Each row comes from the steps of one walk. Every step used is in the known rows, and no mark comes twice. Write the walk behind each row, first mark first.
Known rows:
semut videl besiz sikib: [ 0.27 -2.82  1.07  0.78  0.60 -1.98 -0.90 -3.97  1.68  7.80 -2.02  0.93
  1.02  0.12  2.96 -4.00  1.42  3.72 -2.21 -0.61]
sikib lenaf: [-1.57 -0.26 -1.14 -0.62 -1.14 -1.36 -2.10  1.16  0.29 -4.43 -1.75 -1.50
  0.44  0.75 -2.18 -0.87  1.84  1.67 -2.07 -0.23]
videl besiz: [-1.35 -0.81 -0.78  0.04 -0.27  0.17 -1.55 -1.61  0.16  0.98 -2.95  0.02
 -1.09  0.54  1.49 -1.33  1.94  2.83 -0.65 -0.24]
levit sikib besiz videl fezu sisere: [ 1.06  0.10  3.52 -3.58  0.00  2.65  1.75 -2.67  0.97 -2.45 -0.66  0.69
 -1.22  0.60 -0.39 -2.27  0.48  0.07 -0.23 -0.12]
fezu sisere lenaf: [ 0.88 -2.63  0.42  0.00 -1.49  0.41 -2.22  2.40 -0.04 -5.96 -1.22 -1.34
  1.04  1.19  1.42  0.28  1.31  0.78 -3.71 -1.18]
sisere fezu: [-0.53 -2.02 -0.61  0.52  0.09 -0.27 -1.54 -0.04  1.05 -3.89 -2.87 -0.33
  0.75  1.52 -0.41  0.34  1.93  1.11  0.07  0.09]
fezu sisere lenaf sikib: [ 1.37 -3.19  3.20 -0.66 -2.26  1.00 -1.99  0.68 -1.06 -3.58 -1.79 -1.03
  1.29  0.71  0.36 -0.60  0.67  1.58 -2.95 -1.08]
semut videl fezu: [ 0.09  0.65 -0.13  0.20  0.95 -1.56 -3.38 -1.17 -0.12  2.36 -1.75  0.65
  0.65  0.58  1.01 -5.25  1.70  4.81 -1.93 -0.05]
semut videl fezu sisere lenaf sikib levit: [ 2.77 -6.29  2.04 -2.74 -0.02  0.26 -1.21 -2.57 -1.29  2.46  0.29 -1.13
  1.17  0.22  1.51 -0.65  0.18  1.93 -4.80 -0.47]
levit sikib besiz videl semut: [ 0.46  2.87  1.26 -2.12 -0.01  2.22  2.99 -4.31  2.21  1.75 -2.49  0.31
 -1.02  1.29  0.40 -3.44  1.25  3.87  1.13  0.58]
fezu videl besiz sikib: [-0.19 -1.34  1.90 -0.89 -0.25 -1.05 -1.80 -1.94  1.73  3.48 -1.51  0.40
 -0.54 -0.66  1.94 -0.01  0.78  1.87  0.17 -0.22]
semut videl: [-0.45  1.24 -0.14  0.59 -0.65 -1.97 -2.04 -0.12  0.13  1.08 -2.34 -0.12
  1.76  1.11  0.44 -3.82  1.81  4.08 -2.71 -0.37]
fezu sisere levit: [ 1.28 -3.10  0.12 -2.89  0.10  1.47 -1.66  3.29 -1.17 -5.84 -1.84 -1.41
  0.30  1.80 -0.22  3.22  1.04 -0.76 -1.53 -1.03]
videl fezu sisere lenaf: [ 1.39 -3.03  0.19 -0.63  0.09  0.78 -3.24  1.19 -0.11 -5.21 -0.56 -0.73
 -0.06  0.59  1.91 -0.93  1.16  1.15 -2.76 -0.85]
sisere levit sikib: [ 0.79  0.59 -2.49 -1.93 -0.83  1.36  0.74  1.75 -0.05 -2.75 -4.11 -0.74
  1.26  3.26 -1.33 -0.04  1.44  0.60 -0.51 -0.45]
besiz sikib: [-0.67 -0.90  0.28  0.93  0.41 -0.90 -1.36 -0.20  1.29 -1.54 -2.67  0.10
  0.59  0.50  1.39 -2.92  1.58  2.96 -0.83 -0.52]
besiz sikib lenaf: [-0.89 -2.38 -0.25 -0.20 -0.38 -1.93 -1.29 -0.08  1.52 -2.42 -1.41 -1.12
  0.95  0.32 -0.91 -1.71  1.49  1.42 -1.91 -0.47]
sikib besiz: [-1.65 -0.48 -0.04 -0.83 -0.24  0.28 -0.55  2.02 -0.11 -5.24 -2.56 -0.12
 -0.97  1.04  0.47 -1.19  0.89  1.78 -0.61  0.51]
sisere lenaf sikib besiz: [-0.37 -3.50  0.73 -0.30 -1.83  1.03 -0.55  0.87 -0.74 -3.77 -2.86  0.07
 -0.04  1.25  0.93 -1.82 -0.05  2.51 -1.68  0.58]
besiz videl fezu sisere levit: [ 1.68 -3.71 -0.47 -3.39  1.33  2.56 -2.15 -1.06 -0.21 -2.92 -0.20  0.21
 -1.61  1.03  1.14  1.15  0.84  1.80 -0.72 -0.23]

Which walk is each row?
[ 2.13 -2.07  0.26 -4.71 -1.51  1.06  0.97  2.46 -0.22 -5.06 -1.68 -2.49
  1.92  2.51 -4.11  3.54  0.98 -3.46 -2.45 -1.44] | fezu sisere levit sikib lenaf
[-0.55  2.08 -0.74 -1.26 -2.11 -0.71  0.70  0.20  0.88 -2.70 -2.64 -1.50
  1.78  1.75 -3.72 -1.98  1.94  0.13 -1.81 -0.57] | levit sikib lenaf
[ 0.93 -4.91  0.84 -1.84 -0.09  2.21 -1.08 -1.24  0.89 -5.25  0.73  0.33
 -1.84  0.53  3.05 -0.85  0.10  1.73 -2.41  0.41] | sikib besiz videl fezu sisere lenaf
[ 0.12 -4.17  0.49 -0.33 -0.06 -2.97 -0.76 -3.92  1.76  6.69 -0.82 -0.28
  1.40 -0.08  0.62 -2.71  1.29  2.01 -3.41 -0.59] | semut videl besiz sikib lenaf
[-0.61 -2.87  0.30  0.53  0.68 -0.32 -0.93 -2.82  1.48  3.15 -2.66  0.55
 -0.64 -0.01  2.63 -2.26  1.60  2.68 -0.60 -0.49] | videl besiz sikib
[-0.05 -0.29  3.39 -2.08  0.41  2.17  0.36 -5.04  0.33  2.81 -1.99  0.80
 -2.06 -0.20  1.05 -3.35  0.56  6.15  1.54  0.99] | lenaf sikib besiz videl semut
[-0.26  2.25 -0.10 -0.33  0.79  0.86 -1.27 -4.38  1.87  2.15 -1.83 -0.07
 -1.28  0.20  1.95 -3.49  2.26  6.65  0.41  0.21] | besiz videl semut
[-0.28 -4.49 -1.59 -0.69 -1.41  0.69 -0.38 -0.83 -0.54 -1.51 -2.29 -1.47
  0.35  1.19  1.31  0.34  0.73  3.16 -3.27  0.34] | sisere lenaf sikib levit
[ 0.43 -6.29  1.96 -1.77 -0.07 -1.86 -1.07 -2.85  3.09  2.23 -0.23 -0.58
  0.49 -0.26 -0.98  4.07  0.64 -1.45 -0.10  0.10] | sisere fezu videl besiz sikib lenaf
[-1.09 -1.12  2.76 -1.42 -0.90  0.80 -0.49  0.42 -1.24 -2.66 -3.08  0.32
 -0.74  0.48 -0.61 -2.31  0.28  2.49  0.18  0.58] | lenaf sikib besiz
[-0.81 -4.05 -0.09 -0.46  0.04 -1.44 -0.59 -2.98  1.70  2.06 -1.51 -0.52
 -0.32 -0.19  0.25 -0.94  1.48  1.17 -1.66 -0.43] | videl besiz sikib lenaf
[ 2.55 -2.82  1.15 -5.12  0.93  3.30  1.55  2.01 -0.98 -4.79 -1.95 -0.35
 -0.59  2.17 -1.12  1.73 -0.08 -2.52  0.14 -0.44] | videl fezu sisere levit sikib besiz
[ 2.50 -5.44  4.49 -2.24 -0.47  0.48 -1.49 -0.64 -1.57  0.48 -0.27  0.34
  0.73  0.23  1.35 -2.98 -0.69  1.73 -3.24 -0.17] | semut videl fezu sisere lenaf sikib besiz
[ 1.60 -6.33  1.06 -2.71 -0.27  2.48 -0.76 -4.52 -0.26 -0.53  0.67 -0.71
 -1.13 -0.14  2.28  0.48  0.23  2.93 -3.15  0.11] | besiz videl fezu sisere lenaf sikib levit
[-1.33 -1.14 -0.34 -1.33  0.95  1.36 -1.06 -2.46  0.95 -2.57 -1.04  1.45
 -2.73  0.25  1.85 -3.45  0.73  4.14  0.17  1.30] | sikib besiz videl fezu
[ 0.64 -5.00  2.40 -0.74  0.53 -0.88 -1.32 -2.89  2.80  3.05 -1.43  0.47
  0.06 -0.07  1.37  2.63  0.80 -0.03  1.17  0.09] | sisere fezu videl besiz sikib
[ 1.35 -5.40  0.39 -4.66  1.63  3.14 -0.53 -0.14 -0.26 -4.72  0.17  0.44
 -2.57  1.07  1.22  2.02 -0.21  0.56 -0.42  0.47] | sikib besiz videl fezu sisere levit
[ 0.56 -0.67  2.44 -1.66  0.94  0.68 -3.07  0.52 -0.82 -3.92 -0.99 -0.43
 -0.62 -0.17  0.25 -1.34  1.52  1.20 -0.71 -0.90] | videl fezu sisere
[ 0.96 -1.68 -2.31 -3.46  0.71  3.08  1.78 -1.86  0.64 -1.87 -2.21  1.08
 -1.71  2.54  0.18 -1.15  0.18  1.67  0.65  1.11] | sisere levit sikib besiz videl fezu
[ 2.22 -4.06  4.64 -2.76 -0.56  3.05  0.48 -3.67  0.36  0.14 -0.24 -0.29
 -1.15 -0.05  2.22 -0.87 -0.09  3.72 -1.10  0.10] | fezu sisere lenaf sikib besiz videl semut
[-0.64  1.98  0.67 -1.33 -1.26  0.92  2.05  0.99  0.57 -3.71 -3.59 -0.08
  0.36  1.97 -1.21 -2.38  1.02  0.29 -0.14  0.13] | levit sikib besiz
